What can hang from each mark
nekag: lagoz lefemi
rigapog: lefemi
zodore: lefemi piro rigapog
povum: lefemi
piro: kepod zodore
kepod: piro
lagoz: nekag
lefemi: nekag rigapog zodore

Each row was made from one small tree. The marks that hang from a mark follow it in brackets, in alphabetical order. Every link used is in the known rows. Write each row's tree.
(in the rows, 128 means zero)
Known rows
rigapog[lefemi[nekag[lagoz] zodore]]: [114 113 106 133 175 121  82 125 157 115 124 125 113 133 113 112 112 149
 118  67 139 188 127  93 146 151  83 108 132 144 102 118 144 117  78 170
 127 150  89 122 164 145 114 132]
kepod[piro[zodore]]: [ 79 122 109  71  93  71 141 118 132 106  81 163 121 146 140 136  90 160
 116 106 123 139 141  82 176  53 116 113 172 171  94 102 103 149 104 141
  73  40 145 134 120 144 144 169]
rigapog[lefemi[zodore]]: [119 112 107 113 118  95  74 121 139  96 126 134 110 136 144 124  92 149
 123 106 112 149 139 104 130 121 115 119 168 138 108 124 127 132  73 164
  73 137  97 134 134 147 141 143]
nekag[lefemi[rigapog zodore[piro[kepod]]]]: [142 124  71 113 129  74  76 131 128 117 110 169  95  74  98 122 164 121
 120 103 115 126 126 125 186 160  80 124 145 161  93  99 146 162 120  74
 107 109 143 165 212 119  55 158]
zodore[piro[kepod] rigapog[lefemi[nekag]]]: [142 141 122 107 128 124  56 110 151 197 202 175 101 111 125 121 112 129
 118  95 134 179 113 100 116 133 170  91 118 186 132 124 127 124  82 144
 136 155 143 169  96 122  73 139]
zodore[lefemi[nekag] piro[kepod] rigapog]: [156 150 157  97 166 125  69 107 150 193 188 196  88 152 125 125 137 137
 115  54 138 163 119 100 131 122 169  49  93 178 134 118 123 134  89 136
 127 117 147 184 128 117  74 124]
piro[kepod]: [128 124 134  72  87  73 124 114 126 143 106 153 103 129 152 125 114 151
 117 129 125 125 133 121 149  75 144 146 150 149  88  97 103 145  95 159
 132 165 139 144 103 130 121 138]
povum[lefemi]: [117 126  86  91 122 127 136 124 127  96 105 143 102 151 129 132 113 153
 111 133 141 148 151  79 152  75 113 134 138 158  85 103 102 149 104 113
  82  85 132 128  82 142 159 133]
povum[lefemi[nekag[lagoz] zodore]]: [117 115  57 128 193 142 128 136 149 103 104 118 111 136  93 128 138 148
 126  55 151 212 147  72 182 109  59 115 108 154  89 111 138 140  96 117
 127  50  95 125 162 128 124 141]
zodore[lefemi]: [123 127 167  88 141 119 104 110 135 108 109 169  96 184 153 120 111 161
 100  98 131 117 139 104 136 105 130  83 145 143  97 106 103 134  92 155
  90 142 123 152 119 151 144 107]
povum[lefemi[rigapog zodore[piro]]]: [144 133  42 126 131 120  82 133 132  72 135 153 107 127 102 152 141 134
 131 107 129 162 141  89 200 134  70 106 124 175 110 104 126 163  98  48
  49  34 107 140 142 127 111 163]
lagoz[nekag[lefemi]]: [ 99 125 122  75 139 169 112 136 136  89 138 160  89 123 118 101 119 146
  94 141 144 126 140 131 117 111 107 128 136 117  68  96 117 141 138 163
 127  96 158 139 135 134 120 117]
lefemi[nekag]: [118 129 128  78 110 130  98 116 146 103 135 132 109 152 145 117 113 169
 106  53 138 182 145 112 129  93 132 132 131 143  90  96 100 131  94 134
  99 142 120 125 122 130 141 124]
povum[lefemi[zodore]]: [123 115  61 108 135 109 124 132 128  86 111 123 103 138 117 141 111 152
 123  93 125 164 158  81 174  91  78 133 138 161  89 117 123 156  93  99
  71  55 105 137 116 132 146 152]
lagoz[nekag[lefemi[rigapog zodore]]]: [113 121  60 109 144 151  79 141 144  58 122 153  92  85  93 109 138 140
 122 132 123 137 144 137 136 143  61 126 123 105  74  96 145 153 128  95
  96  74 131 126 209 132  88 126]
lefemi[rigapog zodore]: [133 117  83 110 107  94  78 125 140  60 103 144 119 108 131 143 130 153
 131  97 108 135 147 121 169 123  88 138 145 115  85  94 125 149  85  71
  66 131  96 111 182 137 126 139]
rigapog[lefemi[zodore[piro[kepod]]]]: [147 131 105 113 105  61  54 121 129 152 152 159  97 129 138 126 109 127
 117 115 116 149 119 109 158 132 106 101 164 188 129 125 132 138  76 163
 101 138 127 174 108 122  78 167]
zodore[rigapog[lefemi]]: [119 122 137 114 124 128  84 110 146 128 168 175 112 119 139 136  89 147
 121 142 121 138 135  99 111 131 186 120 145 124 102 120 118 130  81 139
  94 175 125 139  89 154 141 121]
lefemi[zodore]: [125 118 117  90 113  83  99 125 137  79 108 140 110 135 141 142 107 159
 121  77 110 152 154 117 170 114 103 137 156 120  86 106 116 149  86 135
  80 133 102 129 143 130 144 146]
lefemi[nekag[lagoz] rigapog zodore]: [126 113  89 129 163 129  87 130 155  80 108 135 125 101 105 130 150 156
 138  54 135 183 136 109 167 152  72 123 108 117  87  89 140 136  92  96
 116 141  78 103 215 134 106 127]
rigapog[lefemi[nekag[lagoz] zodore[piro]]]: [129 124 114 132 170 132  64 127 151 133 165 148 105 142 113 118 121 137
 113  43 146 198 116  92 166 176  71  79 126 165 125 114 139 118  78 176
 118 115  92 146 145 129  94 148]
piro[zodore[lefemi]]: [ 96 117 148  98 142 101 125 106 155 137  83 156 116 190 148 127 114 158
 129  90 120 131 133 110 110  76  88  59 147 152  98 118 109 144 105 183
  56  73 145 163 135 149 138 124]
povum[lefemi[rigapog]]: [117 124  61 110 113 142 112 124 131  76 104 142 118 116 115 136 134 150
 125 156 139 141 140  86 147  84 114 138 126 155  78  92 110 153 107  64
  64 111 119 108 119 154 145 130]
zodore[lefemi piro]: [138 143 175  89 143 123  85 111 134 121 138 187  87 196 152 125 117 144
  89  78 140 120 132 102 159 134 115  50 136 162 116 107  99 135  97 161
  84 111 127 169 104 132 129 115]
lagoz[nekag]: [113 131 132  62 114 161 106 126 135  94 146 151  95 147 150 120 101 159
 109 138 140 144 137 135 128  92 115 117 131 116  83  93  98 140 112 185
 108 106 134 125  76 128 134 121]
lefemi[rigapog]: [122 126 112  93  92 118  92 116 141  74 104 158 119 111 141 134 124 159
 121 131 125 118 135 117 138 113 125 140 143 127  80  86 102 144 100  87
  72 177 117 109 145 144 141 117]

Which tree is each row?
[120 102 119 137 210 119 126 132 144 108 117 184 107  79  86 139 146 130
 124  85 130 126 151 100 162 192 108 132 128  79  70 103 158 150 109 103
 161 138 126 147 208 137 116 128]
nekag[lagoz lefemi[zodore[rigapog]]]
[151 135 137 103 138 109  80 124 138 109 182 184 102 121 136 162 111 134
 121  63 113 151 146 106 190 158 114 104 133 124 109 111 126 153  82  92
  85  96 114 159 124 110 114 156]
lefemi[zodore[piro rigapog]]
[137 124 118 110 161 108  85 134 140 113 167 195  90  98  98 142 137 123
 112  66 116 152 149 108 169 186  99 108 139 121  98 117 142 160 103  76
 105  89 139 171 174 116 102 149]
nekag[lefemi[zodore[piro rigapog]]]
[127 124 127 128 201 158  89 114 156 104 107 165 119 147 113 111 154 155
 118  69 156 147 122  94 131 137 111  68  91 140  94  94 127 121 103 130
 122 157 108 121 201 151 104  91]
zodore[lefemi[nekag[lagoz] rigapog]]
[158 131  84 106  93  68  64 124 129 117 119 164 108 105 128 143 142 131
 125 100 113 136 123 130 200 137  83 115 137 165 110  97 126 156  91  99
  95 122 122 144 156 112  70 163]
lefemi[rigapog zodore[piro[kepod]]]
[113 123  54 129 174 180 116 126 151  99 102 133 120 117  85 125 155 151
 128 116 165 183 133  77 158 112  90 124  94 161  81  85 125 138 112  78
 122  98 106 104 160 147 117 118]
povum[lefemi[nekag[lagoz] rigapog]]
[154 142 131 104 129 101  66 109 128 142 115 193  94 147 133 122 146 137
 114 117 133 107 107 115 165 121 121  65 122 189 117  99 111 141 104 117
  97 141 143 169 140 135  71 121]
zodore[lefemi[rigapog] piro[kepod]]
[113 129 123 113 134 154  71 109 165 137 185 155 112 119 129 122 106 154
 121  98 129 181 131  95  88 120 184 114 126 143 106 122 123 118  77 132
 103 167 121 133 124 150 126 120]
zodore[rigapog[lefemi[nekag]]]
[138 138 141 127 197 174  69 117 152 119 135 182 109 165 104 112 160 146
 110  61 160 158 112  97 167 168  92  36  88 166 115  91 123 123 107 123
 109 115 111 140 180 134  92 102]
zodore[lefemi[nekag[lagoz] rigapog] piro]
[132 117  89 139 194 118  94 137 135  87 107 185 108  85  84 128 172 122
 112  93 140 126 129 114 195 213  46 105 130 120  86  87 150 150 125  77
 127 112 116 145 225 131  86 138]
nekag[lagoz lefemi[rigapog zodore[piro]]]
[ 99 114 105 118 112  74 110 106 160 203 135 165 132 108 133 137 106 134
 158 157 108 147 112 108  89  82 148 112 148 155 106 129 131 142  85 189
 102 126 166 156 108 147  99 145]
piro[kepod zodore[rigapog[lefemi]]]
[145 130 132 120 196 141  83 127 156 127 181 182 106 120 101 150 139 136
 125  24 139 202 135  97 187 183  98  86  98 122 107 107 140 135  90 119
 139 108  98 141 160 102  94 143]
lefemi[nekag[lagoz] zodore[piro rigapog]]
[117 121 144 108 156  78 130 101 157 199 114 187 116 148 134 136 122 137
 155 109 108 126 127 106 105  71 144  64 126 150 104 129 131 149  97 180
 105  88 167 174 143 143  92 133]
piro[kepod zodore[lefemi rigapog]]
[107 112 106 120 174 135 123 129 137  91  83 182 118  82  97 112 160 138
 110 142 149 101 130 108 152 164 101 138 135 103  61  77 132 142 134  87
 144 169 136 117 206 159 114 104]
nekag[lagoz lefemi[rigapog]]
[ 97 119  91 110 123 100 100 104 173 211 157 148 126 111 122 124 112 142
 151 105 114 199 112 101  71  72 141  95 125 167 111 133 139 133  86 176
 109 122 160 153 128 141  81 146]
piro[kepod zodore[rigapog[lefemi[nekag]]]]
[113 128 129 106 164 104 115 102 174 204 139 164 118 150 125 128 136 148
 153  67 119 177 123 104  93  60 141  55 104 162 115 130 137 138  93 166
 105  74 164 176 165 128  83 130]
piro[kepod zodore[lefemi[nekag] rigapog]]
[137 138  52 105 146 134  88 132 136 106 165 126  96 157 104 132 127 142
 112  31 138 226 147  79 182 109  52  92 117 194 113 116 125 148  95  95
  77  23 109 148 118 109 112 167]
povum[lefemi[nekag zodore[piro]]]
[160 131 118 104 123  69  76 121 133 159 171 186  95 102 127 160 120 124
 130  79 107 150 131 114 187 130 126 115 132 144 117 114 132 157  80 115
 120 114 133 176 124 102  82 162]
lefemi[zodore[piro[kepod] rigapog]]
[110 116 140  96 130  68 128 106 145 179  76 161 113 169 149 121 124 145
 142 102 115 132 120 115 113  56  96  69 147 170 105 121 117 144 107 204
  95  91 166 172 139 139 104 133]
piro[kepod zodore[lefemi]]
[123 132  96  86 156 149  87 143 128  89 170 166  73 132 103 114 128 130
  95  87 133 154 139 131 159 158  44  88 133 125  99 106 133 152 129 148
 107  38 143 163 146 108  89 149]
lagoz[nekag[lefemi[zodore[piro]]]]
[151 145 121 103 144 120  48 106 145 152 143 170  96 153 124 113 153 144
 116  66 141 151 108 111 141 116 123  55 100 200 129 104 119 131 103 107
  94 128 139 164 160 126  62 121]
zodore[lefemi[nekag rigapog] piro[kepod]]
[157 144 170 100 154 104  85 105 137 182 158 218  86 148 134 137 124 127
 117  94 131 112 120 101 159 125 175  58 116 165 124 119 119 143  92 139
 122 125 151 191 106 124  83 124]
zodore[lefemi piro[kepod] rigapog]
[115 104  80 141 177 109 107 136 143  67  74 162 120  73  84 123 160 135
 124 108 132 114 138 108 164 185  69 138 132  99  66  89 151 151 123  73
 128 136 112 119 239 149 104 123]
nekag[lagoz lefemi[rigapog zodore]]
[118 118  97 104 173 154  92 139 151  92 174 170  88  88  93 128 121 138
 122 119 119 142 155 124 121 141 107 122 117  86  75 115 153 155 118 117
 130  68 139 148 167 123 104 133]
lagoz[nekag[lefemi[zodore[rigapog]]]]
[ 78 127  96  99 126 109  95 111 168 152 155 164 121 122 115 129  90 153
 130  93 125 190 132  60 115  75 159  90 144 187 115 133 136 126  83 125
  85  50 139 145 131 155 116 167]
kepod[piro[zodore[rigapog[lefemi[nekag]]]]]
[102 122 132 116 161 146  95 118 153 126 130 144 119 135 125 105 115 154
 107  91 155 176 120  93 114 136 127 109 133 148  98 103 123 108  91 183
 142 178 110 125 126 151 131 110]
rigapog[lefemi[nekag[lagoz]]]
[109 116 124  92 109  75 145 108 154 188 124 170 130 107 137 153 121 141
 158 125 108 144 129 118 113  70 135 121 136 137  89 112 121 156  97 163
 113 111 166 155 121 127 103 148]
piro[kepod zodore[rigapog]]
[112 103 114 121 192 107 134 136 136  93  76 162 106  99  97 118 146 139
 110  87 136 133 144 104 168 170  63 133 149 105  68  98 148 148 114 133
 148 135 117 142 208 140 121 133]
nekag[lagoz lefemi[zodore]]
[126 123  19 126 135 135  84 129 148  69 125 110 116 115  93 133 144 156
 133  81 129 207 151  88 152  89  69 130 105 169  94 112 137 150  92  34
  58  58  98 108 184 130 116 151]
povum[lefemi[nekag rigapog zodore]]
[ 82 125 129 103 199 112 140 113 157 137  71 171 117 180 113 110 123 157
 111  43 150 165 124  58 160  89  83  37 124 192 106 111 130 125 107 169
 128  20 134 143 172 153 118 144]
kepod[piro[zodore[lefemi[nekag[lagoz]]]]]
[151 142 164  88 136  87  87 110 127 166 122 191  85 175 149 119 126 137
 102  92 136 112 117 110 168 112 131  60 134 187 123 112 108 140 100 173
 114 129 151 187 106 127  92 126]
zodore[lefemi piro[kepod]]
[149 124 108 111 153  76  88 130 138 157 157 196  89  81  98 136 147 113
 114  88 115 134 138 112 170 164 125 117 132 137 104 118 152 164 104  90
 139 105 156 187 173 110  69 158]
nekag[lefemi[zodore[piro[kepod] rigapog]]]
[ 82 110 118 138 175 146 116 110 181 176 156 157 140 122 106 129 120 140
 150  95 137 193 118  84  84 130 117  85 115 130 102 119 143 124  94 190
 122 111 134 133 146 148 111 136]
piro[zodore[rigapog[lefemi[nekag[lagoz]]]]]
[122 118  26 144 185 151 105 135 149  78 107 122 123 107  78 132 162 145
 144  79 148 202 140  71 167 123  64 115  93 155  86  98 148 144  95  61
 107  70  88 106 186 136 108 139]
povum[lefemi[nekag[lagoz] rigapog zodore]]
